Each row was made from one small tree. Brackets hold a mark, then the marks that hang from it, in the order of their numbers. Every link used is in the known rows. Write each row's tree.
Known rows
[Q167 Q2 Q255 Q435]: [-1.429 -3.453  1.918  0.592 -0.530 -3.394  4.440 -3.643  1.349  1.835
  1.251  0.886  3.325  2.673  2.183 -0.554  0.777  4.933 -2.914 -0.658
  1.127 -1.564  4.779]
[Q255 [Q167 [Q435 Q143 Q817]]]: [ 1.418 -3.006  2.283  2.398  1.149 -2.145  2.535 -2.922 -0.233 -0.935
  1.908  1.129  2.500  2.969 -2.919 -0.951  1.560  1.617 -2.616  0.001
  2.533  0.308  1.605]
[Q20 Q2 [Q255 [Q167 [Q435 Q409]]]]: [ 1.284 -2.078  1.734  3.322  0.396 -0.917  1.213 -0.918  0.549  0.489
  2.948  2.732  1.799  2.700 -0.010 -2.525  2.015  1.626 -1.066  0.282
  3.075  0.219  2.620]
[Q435 [Q143 [Q255 [Q167 [Q2 Q20]]]] Q409 Q817]: [-1.633 -1.489  2.782  2.931  2.558 -1.350  3.972  0.203 -1.598 -0.070
 -0.126  2.961  6.640  3.475 -3.001  0.358  2.261  0.739 -0.849  0.872
  1.148  1.237  1.076]
[Q817 [Q2 [Q20 Q255]] [Q435 Q409]]: [-1.743 -4.029  3.939  3.229 -0.431 -0.539  2.402  0.251 -0.580  1.024
  1.029  2.986  0.412  1.500  0.841 -1.054  2.340  0.432  1.200  0.745
  1.310  1.240 -3.509]
[Q20 Q255 [Q435 Q409 Q817]]: [-1.314  0.479  3.235  4.296  1.465  0.400  0.750  1.375 -0.418  0.235
  2.803  3.848  2.908  3.121 -1.456 -3.184  0.178  1.210  1.135  1.227
  2.341  1.517  1.433]
[Q167 Q255 Q435]: [-1.001 -2.370  2.291  1.342  1.624 -2.288  3.301 -1.356  1.226  2.050
  1.741  1.077  3.364  2.304  1.012 -1.819  1.029  3.676 -3.948 -1.202
  1.443 -0.358  2.986]
[Q20 Q2 [Q435 Q143]]: [-0.961 -1.819  2.954  2.424 -0.309 -0.705  0.728 -0.986  0.482 -1.913
  3.054  3.092  3.443  2.349  0.851 -2.083 -0.671  0.832 -1.984  1.260
  2.125  0.670  1.863]
[Q2 [Q20 Q255]]: [-1.680 -2.969  2.577  1.299  0.562  0.257  0.094 -1.079  1.325  2.875
  0.142  2.932  0.532  2.169  0.215 -0.700  2.299  2.325  1.022 -1.381
  2.610  0.440 -0.525]
[Q435 Q143 [Q817 Q2]]: [-1.616 -2.134  3.218  0.402 -1.011 -1.535  2.737 -2.111 -0.915 -0.751
  0.786  2.253  5.216  2.772 -0.876 -0.004  1.401  1.211  0.942 -0.253
  0.322 -0.376 -1.913]
[Q2 [Q20 [Q255 [Q167 Q435]]]]: [-0.504 -3.371  2.270  2.041  0.826 -0.324  0.671 -1.970  1.240  2.266
  0.515  2.456  0.234  2.271 -0.827 -1.074  2.354  2.332  0.199 -1.111
  3.161  0.682  0.589]
[Q409 [Q435 Q143 Q817]]: [-0.710 -0.635  2.660  0.410  0.492 -1.610  1.707 -1.130  1.723 -0.967
  2.599  3.754  4.579  2.522 -1.453 -0.020  0.342  0.672 -1.418  0.523
  0.080  0.850 -0.154]
[Q20 Q2 Q255]: [-0.345 -1.486  2.086  2.159 -0.464 -0.301  0.023 -0.684  1.241  1.510
  2.710  3.180  2.415  2.556  1.894 -1.963  1.872  1.846  0.554 -0.635
  2.596 -0.408  0.981]
[Q2 [Q20 [Q435 Q409 Q817]]]: [-1.956 -3.499  3.749  1.551 -0.762 -0.485  0.981  0.793 -0.131  0.239
 -0.259  3.044  0.173  2.504 -0.801 -0.840 -0.533  1.840 -0.247  0.813
  2.241  1.127 -0.156]
[Q435 Q409 Q817]: [-1.058 -2.354  3.571  1.297  0.018 -1.015  2.034  2.566 -1.779 -0.134
  0.075  2.382  1.864  3.045 -1.717 -0.034  0.800  1.312 -0.839  0.927
  0.973  0.108 -1.009]
[Q255 [Q167 Q435]]: [ 2.105 -3.796  2.162  2.322  1.407 -1.746  1.744 -2.698  0.408 -0.564
  2.138  0.803  0.435  2.303 -1.665 -0.831  1.712  1.637 -2.739 -0.479
  2.996 -0.015  1.447]
[Q479 [Q167 Q2]]: [-0.572 -4.774  2.639 -1.010 -0.521 -0.851  1.176 -2.953  0.826  0.561
  2.339  0.382 -0.657  2.298  0.187  3.236  1.839  1.831 -0.986 -1.623
  2.462 -1.775  1.487]
[Q2 [Q20 Q255 [Q435 Q143 Q409]]]: [-2.410 -1.553  2.961  2.822  2.175  0.980  0.667  0.284  0.495  1.418
  0.727  3.810  1.947  2.094 -1.287 -1.709  1.710  1.340  0.199  0.351
  2.260  2.079  0.699]
[Q143 [Q255 Q167]]: [ 1.008 -2.326  2.140  3.464  3.306 -1.049  1.458 -2.103  1.366  0.903
  2.333  1.653  4.438  2.359  0.443 -0.147  2.374  0.785 -0.652 -1.997
  3.381  0.100  0.813]
[Q167 Q435]: [-0.543 -2.683  2.602  1.059  0.577 -1.632  1.966 -1.284  0.594  0.026
  1.802  1.243  1.150  2.023  0.451 -1.462  1.565  2.680 -2.612 -0.251
  1.628  0.094  1.336]
[Q20 Q255]: [-0.551 -0.785  2.178  2.368  2.136  0.458  0.020 -1.051  1.257  2.310
  2.423  2.625  2.255  2.287  0.249 -1.400  2.945  1.745  0.968 -1.585
  2.405  0.041  0.011]
[Q20 Q255 [Q435 Q143]]: [-1.427  1.021  2.479  4.184  3.572  1.044  0.254 -1.497  0.964  0.484
  3.754  3.552  4.493  2.367 -1.111 -2.994  1.671  0.928  0.458  0.022
  2.398  1.736  1.739]
[Q20 Q2 Q255 [Q435 Q143 Q817]]: [-1.694  0.599  2.733  3.936 -0.683 -0.553  0.813 -1.086  0.344 -0.666
  3.639  4.247  5.332  3.511 -0.218 -3.728 -0.545  1.449  0.844  1.373
  2.431  1.098  2.668]

Write each row's tree
[-1.376 -4.460  2.715 -0.207 -0.655 -0.348  0.923 -3.027  1.218  1.137
  2.182  1.242 -0.843  2.411 -0.071  2.322  1.404  2.092  0.082 -1.311
  2.994 -0.909  2.186] | [Q479 [Q167 [Q2 [Q20 Q255 Q435]]]]
[-0.374 -2.713  3.091 -0.555 -2.488 -1.992  1.585 -1.229  2.030 -0.708
  1.857  3.662  2.050  2.108  0.568 -0.009 -0.609  1.215  0.491  0.213
  0.394  0.061 -1.384] | [Q409 [Q435 [Q817 [Q2 Q20]]]]
[-1.625 -1.695  3.555  4.180  3.507 -0.455  2.238  0.942 -0.936 -0.002
  2.063  2.419  2.845  2.224 -1.876 -0.495  2.758 -0.146 -3.213  1.260
  1.098  1.891 -1.807] | [Q817 [Q435 Q143 Q409]]
[ 0.502 -4.418  2.190  1.790 -0.262 -2.566  3.762 -2.961 -0.660 -0.711
  0.222  1.458  1.481  3.089 -2.710  0.092  1.585  2.432 -2.022  1.076
  2.078  0.247  2.728] | [Q255 [Q167 [Q2 Q20] [Q435 Q143 Q409 Q817]]]
[-1.055 -1.426  3.257  5.506  4.724 -0.769  2.730  0.320 -0.658  0.100
  2.492  2.408  4.465  2.421 -1.968 -0.651  2.974 -0.533 -2.988  0.830
  1.800  2.253 -0.900] | [Q817 [Q435 [Q143 [Q255 Q167]] Q409]]
[-0.266 -1.378  2.500  0.629 -0.474 -1.565  2.068 -2.356  1.800 -0.700
  2.369  4.082  4.268  2.360 -1.404 -0.447  0.751  0.521  0.394  0.329
  0.409  0.941 -0.532] | [Q409 [Q435 Q143 [Q817 [Q2 [Q20 [Q255 Q167]]]]]]
[-1.774 -2.334  2.919  2.398  0.580  0.457 -0.132 -0.961  1.482  1.797
  1.120  3.398  0.671  2.202  0.074 -1.812  0.842  2.080  1.145 -0.531
  3.026  1.203  0.553] | [Q2 [Q20 Q255 Q435]]
[-0.658 -1.302  2.787 -0.134 -0.650 -1.757  2.147 -1.716  1.611 -1.392
  2.553  3.682  4.595  2.181 -0.565 -0.029  0.329  0.491 -0.313  0.442
 -0.289  0.475 -1.018] | [Q409 [Q435 Q143 [Q817 Q2]]]
[-0.765 -4.024  4.098  2.956 -0.268 -1.082  2.624  0.311 -1.029 -0.515
  1.924  2.076  0.796  1.408  1.117 -0.536  1.907 -0.091 -0.262  0.858
  0.877  0.503 -3.777] | [Q817 Q2 [Q435 Q409]]
[-1.030 -2.826  2.337  2.097  0.666 -0.608  1.240 -2.172  0.780  1.979
  0.366  2.717  1.551  2.796 -1.747 -1.197  2.223  2.354  0.329 -0.773
  2.762  0.933  0.705] | [Q2 [Q20 [Q255 [Q167 [Q435 Q143 Q817]]]]]
[ 0.188 -3.161  2.041  3.116  2.130 -1.855  3.004 -2.401  0.924  0.717
  1.381  1.748  3.859  2.555  0.430 -0.261  2.268  1.900 -0.980 -0.798
  2.897  0.378  2.730] | [Q143 [Q255 [Q167 [Q2 Q20] [Q435 Q409]]]]
[-1.436 -2.694  3.026  1.149 -0.153 -2.798  4.865  0.557 -0.584  1.091
  0.743  1.589  3.847  2.662  0.350 -1.818  0.333  3.280 -2.730  0.175
  0.409 -0.337  2.025] | [Q167 Q255 [Q435 Q409 [Q817 Q2]]]
[ 0.029  0.005  2.592  5.190  0.765 -0.376  1.588  0.087 -0.750 -1.358
  3.430  4.289  4.636  3.605 -2.463 -3.553 -0.042  0.365 -0.340  2.318
  2.822  1.774  3.218] | [Q20 Q2 [Q255 Q167] [Q435 Q143 Q409 Q817]]
[-2.045 -3.198  3.221  1.472  0.641 -0.052  0.598 -1.228  0.910  0.429
  0.387  2.840  1.309  2.045 -0.478 -0.725  0.576  1.604 -0.705 -0.034
  2.272  1.227  0.047] | [Q2 [Q20 [Q435 Q143]]]
[ 1.409 -3.823  1.871  2.090  1.460 -2.001  3.355 -3.070 -0.425 -1.007
  1.417  1.040  1.678  2.452 -2.175  0.011  2.524  1.760 -2.951  0.734
  1.982  0.084  2.888] | [Q255 [Q167 Q2 [Q435 Q143 Q409]]]
[ 1.959 -4.587  1.867  1.819 -0.093 -2.505  2.573 -4.285  0.499 -0.681
  1.821  0.655  0.418  2.554 -0.778 -0.001  1.614  2.529 -2.047 -0.138
  2.763 -0.840  2.706] | [Q255 [Q167 Q2 Q435]]
[-0.930 -4.932  3.491  0.070 -2.257 -0.652  1.278 -1.902  0.506 -0.152
  0.580  2.326  0.296  1.208  2.248 -0.530  0.526  1.421  1.744 -0.618
  1.662 -0.297 -2.050] | [Q817 [Q2 [Q20 Q435]]]
[-1.567 -2.240  3.195  2.276  1.426 -1.219  4.199  0.250 -1.841 -0.412
 -0.319  3.056  6.502  2.828 -2.229  0.047  2.262  0.151  0.584  0.634
  0.765  1.247 -0.819] | [Q435 [Q143 [Q255 Q167]] Q409 [Q817 [Q2 Q20]]]
[-1.355 -3.152  3.858  3.132  1.184 -0.775  3.246 -0.134 -1.328 -0.728
  1.901  2.343  2.934  1.438 -0.089 -0.509  2.751 -0.563 -0.863  1.112
  0.271  1.196 -3.509] | [Q817 Q2 [Q435 Q143 Q409]]
[-1.006 -3.152  2.583 -0.170  1.772 -0.573  1.882 -1.993  0.421  0.056
  2.980  0.446  0.897  2.057 -1.597  1.351  2.491  1.398 -3.206 -1.151
  2.039 -0.140  1.861] | [Q479 [Q167 [Q435 Q143]]]
[ 0.381 -3.415  2.021  2.833  1.832 -1.554  2.010 -3.208  1.500  1.209
  1.383  1.768  3.927  2.585  0.921  0.506  2.152  1.640  0.110 -1.750
  3.322 -0.242  1.597] | [Q143 [Q255 [Q167 [Q2 Q20]]]]
[-0.980 -2.581  3.096  3.292  0.395 -0.029  0.741 -0.075  0.186  1.011
  0.682  3.493  0.629  2.923 -2.006 -1.766  0.411  1.663  0.881  0.498
  3.209  1.535  0.872] | [Q2 [Q20 [Q255 Q167] [Q435 Q409 Q817]]]
[-1.214 -0.205  3.418  3.734  0.313  0.299  1.236  0.830 -0.519 -0.175
  2.764  3.822  2.917  2.741 -0.617 -3.154  0.213  1.002  2.307  1.178
  1.936  1.167  0.588] | [Q20 Q255 [Q435 Q409 [Q817 Q2]]]
